Each row comes from the steps of one walk. Every step used is in the known rows, and no mark comes twice. Write the walk behind each row, first mark first.
In the rows, zero is written as 128.
Known rows
zutet > sitemas: [123  92 137 142 123 173 155 133 137 163 127 121 132 127 132 138 119 160
 142 132 135 119 126 103  90  99 100 137 148 100 163 150 156 113 136 136
 126 142 153 141 121 113]
zavog > vupim > rurin > pomo > fevoz: [115  83 125 111 132  84 102 164 127 102 116 134 126 122 127 106 162  77
 151 124 112 108 132 123  10 128 110 111 116 101 150 135 117  94  94 108
  95  87 161 126  97 103]
tebem > vupim > bemo > padokub: [148 155 130 129  87 125  31 138 142 117 139 146 128 110  85 102 120  88
 118  99 134 140 123 138  53 126 131 128 146 121 121 165 138 126 126 109
 113  91 149 125 134 201]
tebem > vupim > zavog: [128 147 140 132  92 122  88 143 116  75 144 146 132  96 105 116 165 112
 120 119 120 164 129 139  54 136 171 135  85 124  93 143 104 116 106 125
 107 112 134 132 141 198]
fevoz > zutet: [129 118 126 107 155 135 127 143 139 114 128 132 145 124 140 126 126 166
 153 101 150 117 121  99 146 133 112 142 157 151 142 122 111 134 135 133
 114 123  92 137 140  90]
fevoz > pomo > rurin > vupim: [141 134 121 129 129  84  67 146 138  94 135 128  97 136 157 130 125  80
 165 120 103 140 152 133  84 125 106 115  51  73 155 126 106 119  99  97
 129 113 134 125 151  33]
rurin > vupim > tebem > pomo > bemo > zutet: [157 177 158 151  63 114  45 144 148 150  65 129 113 121  98 114 130  64
 162  76 146 135 108 130  50  91 133 107  93 104 152  87 142 131 126  62
 105  85  68 130 148  41]
zutet > bemo: [121 124 149 146 145 118 129 130 126 163 110 131 178 125 132 119 115 124
 114 128 137 129 111 146 123 135 140 132 160 139 163  94 115 110 118 121
 151 109 145 127 142 105]
zavog > vupim: [121 115 130 113 123 102 127 148 130 115 123 139 103 126 127 103 169  88
 132 124 115 115 124 126  43 141 114 117 148 116 144 135 139 114 121 135
 107 120 140 128 125 125]
padokub > bemo > zutet > fevoz: [158 135 136 159  93 165  88 121 123 133 111 138 168 137 105 136 131 142
 112 100 167  74 141 100  85 143 100 120 132 134 112 110 159 116 121 111
 129  64 102 129 151 107]
zavog > vupim > tebem > pomo: [123 122 137  94  96  94  87 153 142 147 101 139  98 125 113 104 159  68
 154 116 128 137 118 136  26 124 113  97 153 107 135 131 170 123 130 111
 106 114  83 130 134  78]
pomo > rurin > vupim > bemo > zutet > fevoz: [164 150 127 158 111 104  57 148 158 107 112 127 121 121 113 137 136  76
 164 118 123 133 149 130  82  96 106 110 114  96 153  91 107 112  89  90
 119  86 129 125 139  96]
zavog > vupim > bemo > zutet: [136 155 132 127 108 126  75 150 129 101 114 146  94 120 111  98 152  78
 121 104 145 109 103 118  47 136  94 106 190 134 137 128 152 104 118 125
 105  94 136 128 130 129]
vupim > zavog: [117 133 143 131 131 130 135 127  95  66 127 130 135 105 134 129 149 130
 115 143 129 164 120 133 156 145 171 143 102 141 107 121 135 111 110 136
 115 127 108 137 149 153]
pomo > fevoz > zutet > sitemas: [140  92 112 125 167 159 154 155 124 143 150 132 138 128 133 148 122 196
 208 102 153  92 147  96 102 104  90 147 143 125 167 130 114 101 125 151
 118 110 107 136 115  67]
tebem > pomo > fevoz > zutet: [130 118 110 110 124 111  77 146 130 104 143 130 107 124 130 148 119 145
 213 115 161 124 170 135 127 106 125 154  52 121 117 129 125 113 130 120
 118 116 115 134 125  43]
tebem > pomo > fevoz: [130 122 110 119 110 108  78 137 125 111 143 128  99 126 126 148 120 125
 201 130 149 130 173 150 118 104 131 147  33 110 110 132 134 109 126 116
 126 118 133 130 120  62]
sitemas > zutet > fevoz > pomo: [152  98 138 132 120 128 103 150 140 163 100 140 128 125 116 123  87 161
 223 138 124  85 125  99 108 120 103 111  99  98 134 145 101  99  98 118
 139 118 112 139 152  99]
piri > zavog > vupim > rurin > pomo > bemo: [129 102 144 165 109  94 124 141 106  86 133 128 125 123 154 122 165  59
 130 123 106 125  89 133  34 160 137 103 110 122 177 131 102 112  93 105
 101  94 186 127  99 114]
sitemas > zutet > bemo > pomo: [143 138 148 154 153 134  93 148 135 168 107 136 171 110 108 119  79 136
 154 126 160 108 128 116 112 147 133 123 144 124 141 120 107  92 112 117
 142 123 116 134 165 124]
pomo > rurin > vupim > bemo > padokub: [155 151 123 145 125  90  58 141 157  99 120 121 130 121 116 129 126  57
 144 119 120 145 158 140  98 110 120 120 121  88 167 108 125 121  95  95
 118  95 137 124 145 106]
fevoz > zutet > bemo > pomo > tebem > vupim: [142 121 143 149 160 131  75 154 142 147 127 138 168 112 129 113 117 156
 134  89 166 118 117 111  76 139 119 136 163 157 153 101 127 124 147 109
 119 110 110 129 154  91]
bemo > pomo: [146 137 125 139 138 138  84 138 123 117 153 124 105 129 124 131 111 120
 102 133 147 128 148 122  94 139 121 144  99 140 114 138 176 121 168 103
 109 134 112 121 137 132]
rurin > pomo > fevoz > zutet > sitemas: [120  84 130 110 162 131 138 144 148 163 162 125 135 124 133 145 129 162
 171 102 154 113 133  91 106  89  92 116 117 100 157 117 118  94 147  96
  98 100 116 135 111  87]
tebem > pomo: [119 130 123 117  94 103  69 128 137 105 125 124 102 124 129 138 121 107
 163 137 146 149 155 151 132 114 141 145  47 114 101 134 145 127 135 107
 125 134 138 132 133  81]
piri > zavog > vupim > tebem: [137 112 147 158 105 106 152 144 105 112 125 134 104 124 144 126 176  72
 130 126 120 147  74 136  46 157 132  89 163 132 171 132 129 123 121 121
 113 108 130 127 118 113]
bemo > zutet: [168 149 130 152  92 182 108 131 123 128 137 129 118 121 119 133 135 134
 120 110 161  98 116 114  77 134 114 118 118 146 115 113 135 118 103 113
 130 111 138 129 129 122]
zutet > bemo > pomo > rurin > vupim > zavog: [140 142 149 163 152 106  85 144 126 125 127 125 165 115 132 127 121  92
 104 134 142 147 142 150  86 139 148 144 112 130 160  85 133  98 121  93
 129 105 131 123 161 101]
piri > zavog > vupim > tebem > pomo: [134 113 146 154  92  96 133 143 110 105 126 132  95 123 144 130 173  64
 140 128 126 156  83 143  50 152 136  98 135 128 165 136 135 122 123 112
 112 111 132 129 120  96]
rurin > pomo > tebem > vupim > bemo > zutet: [140 130 146 168 108 123  37 136 159 173 136 132 122 104 102 111 135 107
 122  82 153 136 102 110  40  99 108  62 125 101 118 103 148 116 145  60
 101  94 153 121 125 147]
vupim > rurin > pomo > fevoz > zutet: [118  74 120 117 149 105  90 156 129 108 120 121 166 121 132 132 117 128
 163 119 130 116 139 114  87 112 116 127  88 115 141 126  94 106  93  91
 108  80 146 128  91  86]
piri > zavog: [137 119 139 179 117 121 160 126  99  96 146 125 115 126 156 147 152 107
 120 136 125 149  91 138 119 156 147 118 120 142 161 133 107 126 123 125
 127 120 165 127 116 130]
vupim > rurin > pomo > bemo > zutet: [131 111 135 132 112 127  55 137 136 127 112 119 173 121 124 118 105  96
 131 109 121 100 126 118  62 121 122 111  82 113 136 114 109 115  79  73
 107  81 163 128  97 101]
pomo > fevoz > zutet > bemo > padokub: [150  96 117 121 174 137 136 148 120 149 150 133 166 127 130 135 113 171
 190 102 155  87 145 118 105 126 112 150 145 143 178 114 118 103 113 139
 130  89 110 129 129  70]
tebem > vupim > rurin > pomo > fevoz: [128 108 125 127  98 102  54 161 137 110 141 139 150 108 102 119 143 101
 151 108 117 135 142 131   4 112 137 118  69 102 113 149  78 109  91  93
 106  80 170 124  98 162]
vupim > tebem > pomo > bemo: [137 153 144 101  85 125  49 129 151 191  96 129 135 129 105 120 100  92
 167 100 136 140 121 143  92 106 128  94 127 115 126 113 171 145 131  89
 123 116  45 131 141  55]
tebem > pomo > rurin > vupim: [131 139 121 132  96  74  44 138 155  86 124 119 101 119 128 146 134  69
 180 133 133 162 182 159 101 101 141 138  20  82 122 112 121 123 109  88
 119 122 144 130 140  59]
tebem > vupim > zavog > piri: [138 144 139 142  94 114 111 131 107  89 152 149 120  95 110 119 176 120
  90 122 117 187 123 139  65 156 178 137  78 144  96 148 116 118  98 124
 100 117 131 129 137 216]
piri > zavog > vupim > tebem > pomo > rurin: [139 112 139 154 100  89 125 146 117 101 133 130 101 122 148 136 176  56
 150 133 119 157  99 148  42 153 133  92 130 117 167 130 128 122 108 113
 115 111 136 127 120  93]
pomo > fevoz > zutet > bemo: [140 106 118 125 178 133 142 153 119 144 143 137 161 127 134 139 120 179
 194 100 154  95 141 116 116 120 111 144 148 144 164 104  93 100 115 144
 130  93 104 129 125  60]
zutet > fevoz > pomo: [148  70 134 123 105 118 111 138 134 149 124 135  99 147 139 129 115 155
 195 148 102  98 122 118  92 105  90 129  74 107 142 137 142 117 127 106
 132 106 127 130 129  75]
fevoz > pomo: [127 125 124 117 130 114  92 134 119 111 139 134  96 139 157 123 109 119
 145 122 116 125 126 126 114 140 106 123  74 107 138 147 129 123 124 113
 134 126 127 127 142  57]
padokub > bemo: [121 148 132 142 129 128  97 115 120 117 109 135 176 137 116 132 126 121
  93 101 152 112 151 114 131 153 121 128 149 123 116 123 145 127 138 128
 128  87  93 127 154 114]

Which walk is each row?
[130 135 139 102  89 116  69 137 146 174  96 128 122 126 107 129 114  99
 161 118 146 162 120 144 109 106 128 101 131 118 115 123 174 143 142  92
 128 121  46 130 140  65]
vupim > tebem > pomo
[158 123 110 133 168 145  93 154 117 116 170 130 111 129 126 142 112 157
 155 113 162 103 164 108  88 132 103 154 102 147 130 132 156 108 161 115
 103 116  90 123 130  94]
bemo > pomo > fevoz > zutet
[134 137 150 150 148 131 116 143 137 175  94 137 181 110 110 118  87 139
 165 124 150 108 117 118 130 140 135 114 161 120 147 117  81  95  93 129
 152 120 124 137 162 119]
sitemas > zutet > bemo
[117  64 124 122 149 121  99 159 131 118 118 120 169 120 134 135 114 138
 168 121 132 113 137 106  74 103 106 129  96 104 153 134 104 100  97  92
 107  84 153 133  88  80]
vupim > rurin > pomo > fevoz > zutet > sitemas
[145 145 128 125 120 135  55 120 131 122 120 128 131 126 104 107  83  95
 110 115 148 129 114 131 152 129 114 135 186 135 150 152 191 125 139 112
 123  97 128 127 140 158]
vupim > bemo > padokub
[137 106 117 112 123 112  72 140 131 124 143 127 128 123 128 141 107 137
 203 119 165 119 168 144 115 114 129 163  58 123 140 127 144 109 125 113
 126 106 125 134 133  43]
tebem > pomo > fevoz > zutet > bemo > padokub
[143 126 138 156 163 128 105 144 117 162 139 130 158 128 128 130 104 131
 124 127 155 115 139 141  87 137 128 147 132 145 158 102 139  94 138 111
 138 102 133 120 140  94]
zutet > bemo > pomo > fevoz
[151 134 129 111 114 133  52 115 126 146 149 128 121 145 146 104  79 101
 155  99 105  86 134 128  83 149 108 126  68 101 170 146 164 132 105 102
 126 112 131 128 150  55]
fevoz > pomo > bemo > padokub
[141 133 123 150 155 156  83 137 117 118 141 134 166 137 115 144 111 153
 114  91 180  91 174  91  90 147  95 148 137 126 130 133 174 107 166 121
 109  83  76 128 153  87]
padokub > bemo > pomo > fevoz > zutet > sitemas
[133 110 141 169 111 102 161 140  99  83 143 133  98 124 154 129 180  78
 123 133 117 138  88 136  57 165 137 111 133 133 170 137 112 116 116 130
 112 114 173 127 114 130]
piri > zavog > vupim
[150 184 131 147 108 163  53 133 126 112 116 138 115 119 104 120 104 111
 111 100 170 121  98 117 134 121 100 114 185 153 116 121 148 114 126 112
 126  94 121 128 134 136]
vupim > bemo > zutet
[160 139 135 184 124 136  31 146 120 124 146 131 107 104 106 115 127 118
 113 111 146 138 140 125  20 137 134 116  93 132  99 128 188 125 160  91
 101 129 129 116 145 157]
bemo > pomo > tebem > vupim > zavog
[137 138 126 130 132  85  71 145 127  70 136 129 100 127 159 131 131  81
 159 125 102 151 149 135  95 132 121 120  39  78 149 122 110 114  91 100
 124 113 127 128 158  43]
fevoz > pomo > rurin > vupim > zavog
[156  72 143 152  95 118  75 143 129 148 116 141 101 126 129 117 129 151
 203 135 101 111 114 120  45 106 105 110  67 104 131 129 153 117 118  99
 125 101 134 127 138  94]
zutet > fevoz > pomo > tebem > vupim > zavog
[142 101 148 138 132 128 118 118 128 179 123 123 185 126 125 111  99 113
 108 131 139 113 119 151 104 148 143 146 150 135 188 117 163 116 115 111
 149 100 156 127 150 121]
zutet > bemo > padokub
[134 151 130 115 121 126  58 122 127 135 142 134 116 144 152 111  90 108
 157  98 103  98 128 125  94 142 106 117  70 102 153 132 129 128 107 109
 128 118 121 128 144  46]
fevoz > pomo > bemo
[187 105 135 167  77 175  81 138 129 157 126 133  99 129 125 128 126 156
 172 116 145  70 107 105  34 116  85 103  87 130 127 111 160 116 103  93
 135  95 142 128 131  82]
bemo > zutet > fevoz > pomo > tebem
[119  79 121 125 141 102  89 152 125 112 121 120 162 122 128 132 117 114
 153 129 123 119 142 124  82 110 121 121  80 106 134 128  98 104  90  89
 111  82 158 125  86  97]
vupim > rurin > pomo > fevoz
[130 156 157 165 107 100 117 141 111  65  87 129 116 107 122 119 160  88
 130 111 129 164 111 130 110 117 170 145  78 116 142  97 113 111 121 101
  97  99 112 133 153 111]
rurin > vupim > zavog
[111  84 131 110 123  83  96 159 133 100 109 132 128 120 129 101 161  68
 133 127 110 117 124 122  16 134 114 110 120 103 144 135 123 104  98 103
  96  95 163 127 103 114]
zavog > vupim > rurin > pomo
[152  99 140 138 118 136 120 147 146 173  97 138 144 119 101 126  97 165
 213 140 131  87 126 100 112 115 114 114 126 109 130 135 100 102 100 124
 135 121 113 140 146 134]
sitemas > zutet > fevoz
[146 164 132 154 132 116  44 134 135 119 115 129 166 135 106 136 122  84
  89  97 158 124 174 115  76 148 112 120 131 108 122 111 175 125 151  88
 111  78  58 120 168  90]
padokub > bemo > pomo > rurin > vupim > tebem
[144 139 126 122 125  85  61 150 141 112 126 129 100 136 150 128 121  76
 167 115 106 146 143 134  77 122 101 102  71  74 158 122 118 123 101  89
 130 108 104 124 153  23]
fevoz > pomo > rurin > vupim > tebem
[130 130 141 170 114 102 131 141 101  74 132 137  94 122 146 123 165  68
 120 125 126 146  77 135  83 160 128 109 166 139 169 139 120 113 123 127
 111 102 166 127 116 135]
piri > zavog > vupim > bemo
[118 145 131 116 126 100  87 148 133 103 107 146  98 123 115  96 147  72
 124 113 129 126 109 124  69 133 102 112 194 124 141 137 148 108 131 131
 104 103 132 127 130 133]
zavog > vupim > bemo
[147 144 122 147 129  86  95 144 155 101 122 121 130 122 128 139 148  74
 154 124 109 143 166 139  84 110 128 116  90  82 156  96  93 122  91 102
 120 110 135 124 140  93]
pomo > rurin > vupim
[145 126 129 160 114 112  35 143 128 138 131 140  98 122 137 106 119 114
 160  96 116 127 118 127  33 132 106  91  79  94 128 139 144 133 123 101
 131 120 150 119 143  73]
fevoz > pomo > tebem > vupim
[154 129 141 198 111 120  67 130 118 144 122 140 123  90 107 104 159 128
 121 100 126 164 111 133  33 139 155  89 112 130 110 116 157 134 111 112
 113 123 149 119 138 172]
pomo > tebem > vupim > zavog > piri
[153 157 121 137 120 103  38 148 137  86 132 132  93 131 148 129 117  75
 156 108 120 133 141 128  84 125  95 110  66  84 150 122 114 113  94  90
 129  98 131 125 152  36]
fevoz > pomo > rurin > vupim > bemo > zutet
[127 127 112 115 104  88  55 132 153  97 143 119 110 122 133 150 124  89
 174 147 132 155 186 159 118 112 135 134  37  93 106 125 129 126 106 104
 130 136 145 131 135  75]
tebem > pomo > rurin
[152 128 135 190 107 126  50 141 141 167 118 137 128 103 101 102 140 120
 150  90 127 128 119 129  13 119 129  81 133 110 117 117 144 141 128 110
 125 120 162 116 132 149]
pomo > tebem > vupim
[133 124 125 134  89 110  55 158 131  93 120 140 151 109 103 112 141  98
 135 117 110 137 138 139  14 128 147 130  88 117 106 156  82 126  86 112
 117  96 173 125 106 167]
tebem > vupim > rurin
[134 120 145 111 118 127  78 106 160 190 158 117 152 130 120 113 102  97
 122  96 125  98 129 117  94 115 120 103  96  96 164 113 162 121 129  66
  96 100 134 130 128 128]
rurin > pomo > bemo > padokub
[141 147 119 145 157 140  73 136 114 111 141 136 165 138 116 141 114 142
 110  89 176  94 177  99 102 157 105 146 132 135 117 127 165 112 162 119
 110  78  68 123 155  92]
padokub > bemo > pomo > fevoz > zutet
[124 116 142 120 166 129 129 142 138 139 115 134 179 122 142 121 118 163
 141 101 158 117 109 112 144 137 120 145 181 159 165  99 102 123 128 129
 131 111 105 137 150  76]
fevoz > zutet > bemo
[161  99 141 153 109 128  70 156 146 175 100 145 127 114 103 114  93 157
 231 125 124  85 122  99  58 116 104  95 101  90 127 143 106 104  96 112
 137 113 125 135 153 112]
sitemas > zutet > fevoz > pomo > tebem > vupim
[118  95 127 118 120  91 101 161 122  89  99 135 129 122 128  99 158  74
 140 131 105 110 128 130  16 143 119 122 132 115 145 141 122 111  90 127
 107 102 163 127 107 113]
zavog > vupim > rurin
[148 164 133 158 103 166  81 119 118 116 117 136 171 132 109 135 131 126
  87  89 175  89 143 103  94 158 111 120 143 136 106 112 152 120 120 118
 129  75 103 128 155 112]
padokub > bemo > zutet
[156 111 115 137 165 160 104 157 121 128 170 128 111 130 127 146 107 169
 157 113 165 101 163  98  74 122  94 158 109 138 141 140 164 102 165 118
 101 121  98 127 127  90]
bemo > pomo > fevoz > zutet > sitemas
[128 120 140  99 111 106 116 155 139 157 102 140 112 127 113  99 162  78
 140 112 120 127 105 125  27 132 107  89 192 115 147 128 159 124 126 122
 108 110  79 128 133 102]
zavog > vupim > tebem
[137 129 130 104 101 118  76 144 138 176 109 130 120 128 105 137 115 113
 188 114 148 151 132 144  99  99 121 102 123 115 121 122 165 130 136  99
 128 109  43 128 131  50]
vupim > tebem > pomo > fevoz
[162 151 127 161 141 103  78 140 124  89 157 121 100 117 130 141 140  88
  96 136 133 166 168 131  79 145 140 144  60 126 131 116 164 113 130  85
  93 125 108 119 149 128]
bemo > pomo > rurin > vupim > zavog > piri
[153  86 138 123 100 127  88 130 137 167 124 136 113 149 136 121 103 145
 201 131  93  74 124 118  78 106  91 123  70 105 153 125 140 121 115 100
 128 101 125 130 131  65]
zutet > fevoz > pomo > bemo
[115  79 124 105 140  86 102 168 132  96 117 135 132 120 131 106 160  89
 159 115 121 103 131 112  16 129 104 117 126 110 154 133 109  99  96 110
  91  85 149 128 102  91]
zavog > vupim > rurin > pomo > fevoz > zutet
[162  74 137 117  93 131  85 125 138 173 130 132 117 150 133 116  94 140
 200 133  95  68 128 120  70 112  92 130  67 103 166 136 163 123 113  97
 126  97 132 130 133  73]
zutet > fevoz > pomo > bemo > padokub
[145 146 138 165 100 189  97 121 123 133 116 132 172 130 111 140 126 141
  92  90 179  84 141  91  79 144  97 124 151 122 124 123 165 112 127 121
 128  82 113 135 151 103]
padokub > bemo > zutet > sitemas
[147 130 143 192 107 127  54 140 123 136 118 138 132  92 103 103 149 123
 142  98 128 147 115 134  27 126 150  89 117 118 107 113 148 134 118 113
 117 120 152 121 140 161]
pomo > tebem > vupim > zavog
[130 132 142 145 135 119 168 108  83  84 139 133 119 103 139 132 163 141
  73 147 125 196 113 135 172 171 180 147  92 168 113 126 157 114  96 133
 105 133  99 133 143 177]
vupim > zavog > piri
[156  64 136 152 107 120  87 139 135 170 110 134 100 140 136 121 115 158
 206 137 105  92 116 117  70 100  87 106  85 103 144 125 160 123 127  99
 135 106 136 125 131  66]
zutet > fevoz > pomo > tebem
[150 136 149 176 154 136  78 148 137 185  99 135 171 105 105 113  77 137
 160 116 160 105 123 114  96 145 130 107 152 122 143 113 120  97 114 112
 144 125 123 130 166 116]
sitemas > zutet > bemo > pomo > tebem
[142 147 130 148 131  87  98 144 139  72 125 121 133 110 131 139 157  73
 148 130 108 161 162 143  98 118 149 123  80  89 145  93  96 113  83 106
 113 110 123 128 150 105]
pomo > rurin > vupim > zavog
[125  94 134 118 150 166 145 147 146 138 126 128 148 123 142 134 121 190
 161 105 155 111 117  83 120 112  92 148 169 132 166 136 128 124 143 139
 113 134 109 147 135  82]
fevoz > zutet > sitemas
[148 136 140 154 161 137  99 153 129 172 116 137 170 111 106 124  79 145
 172 122 161  98 138 115 104 142 128 124 140 124 146 119 100  84 108 123
 142 116 114 133 160 110]
sitemas > zutet > bemo > pomo > fevoz
[148 144 130 156 133  82 115 134 132  81 127 123 125 110 134 140 166  80
 125 132 108 180 158 142 105 131 154 128  72 103 148  97 106 115  77 104
 108 113 123 127 148 114]
pomo > rurin > vupim > zavog > piri
[158 134 136 154  92 162  75 123 121 127 113 139 157 141 115 136 124 138
 119  98 162  73 142  97  78 147  93 121 115 125 115 117 159 115 120 106
 132  64 100 129 155  84]
padokub > bemo > zutet > fevoz > pomo
[134 120 140 126 169 133 107 148 136 134 129 133 168 122 141 122 109 160
 129 104 166 116 120 110 127 142 117 152 165 164 161 103 124 119 147 115
 122 114  96 133 154  78]
fevoz > zutet > bemo > pomo
[143 177 129 139  99 123  17 151 138 102 142 149 111 111  88 110 123  92
 110 100 143 151 129 132  53 123 125 127 136 131  99 156 130 119 147 103
 106 101 133 122 133 190]
tebem > vupim > bemo > pomo
[145 154 133 181 126 134  27 130 123 130 123 137 160 125 100 121 121 114
  84  85 164 111 161 110  51 158 116 115 131 121 100 125 187 129 166 100
 112  87 100 116 160 128]
padokub > bemo > pomo > tebem > vupim
[133 131 147 154 151 125  98 136 123 159 128 128 162 126 129 123 104 119
  95 131 152 128 127 143 100 143 134 145 140 148 153 103 149 106 145 103
 138 114 136 123 147 109]
zutet > bemo > pomo
[129  83 133 109 162 116 121 139 145 169 164 125 155 124 129 134 122 145
 155 101 155 108 134 107 110 106 107 118 117 112 169 108 127  97 137  85
 105  84 121 130 123  92]
rurin > pomo > fevoz > zutet > bemo > padokub
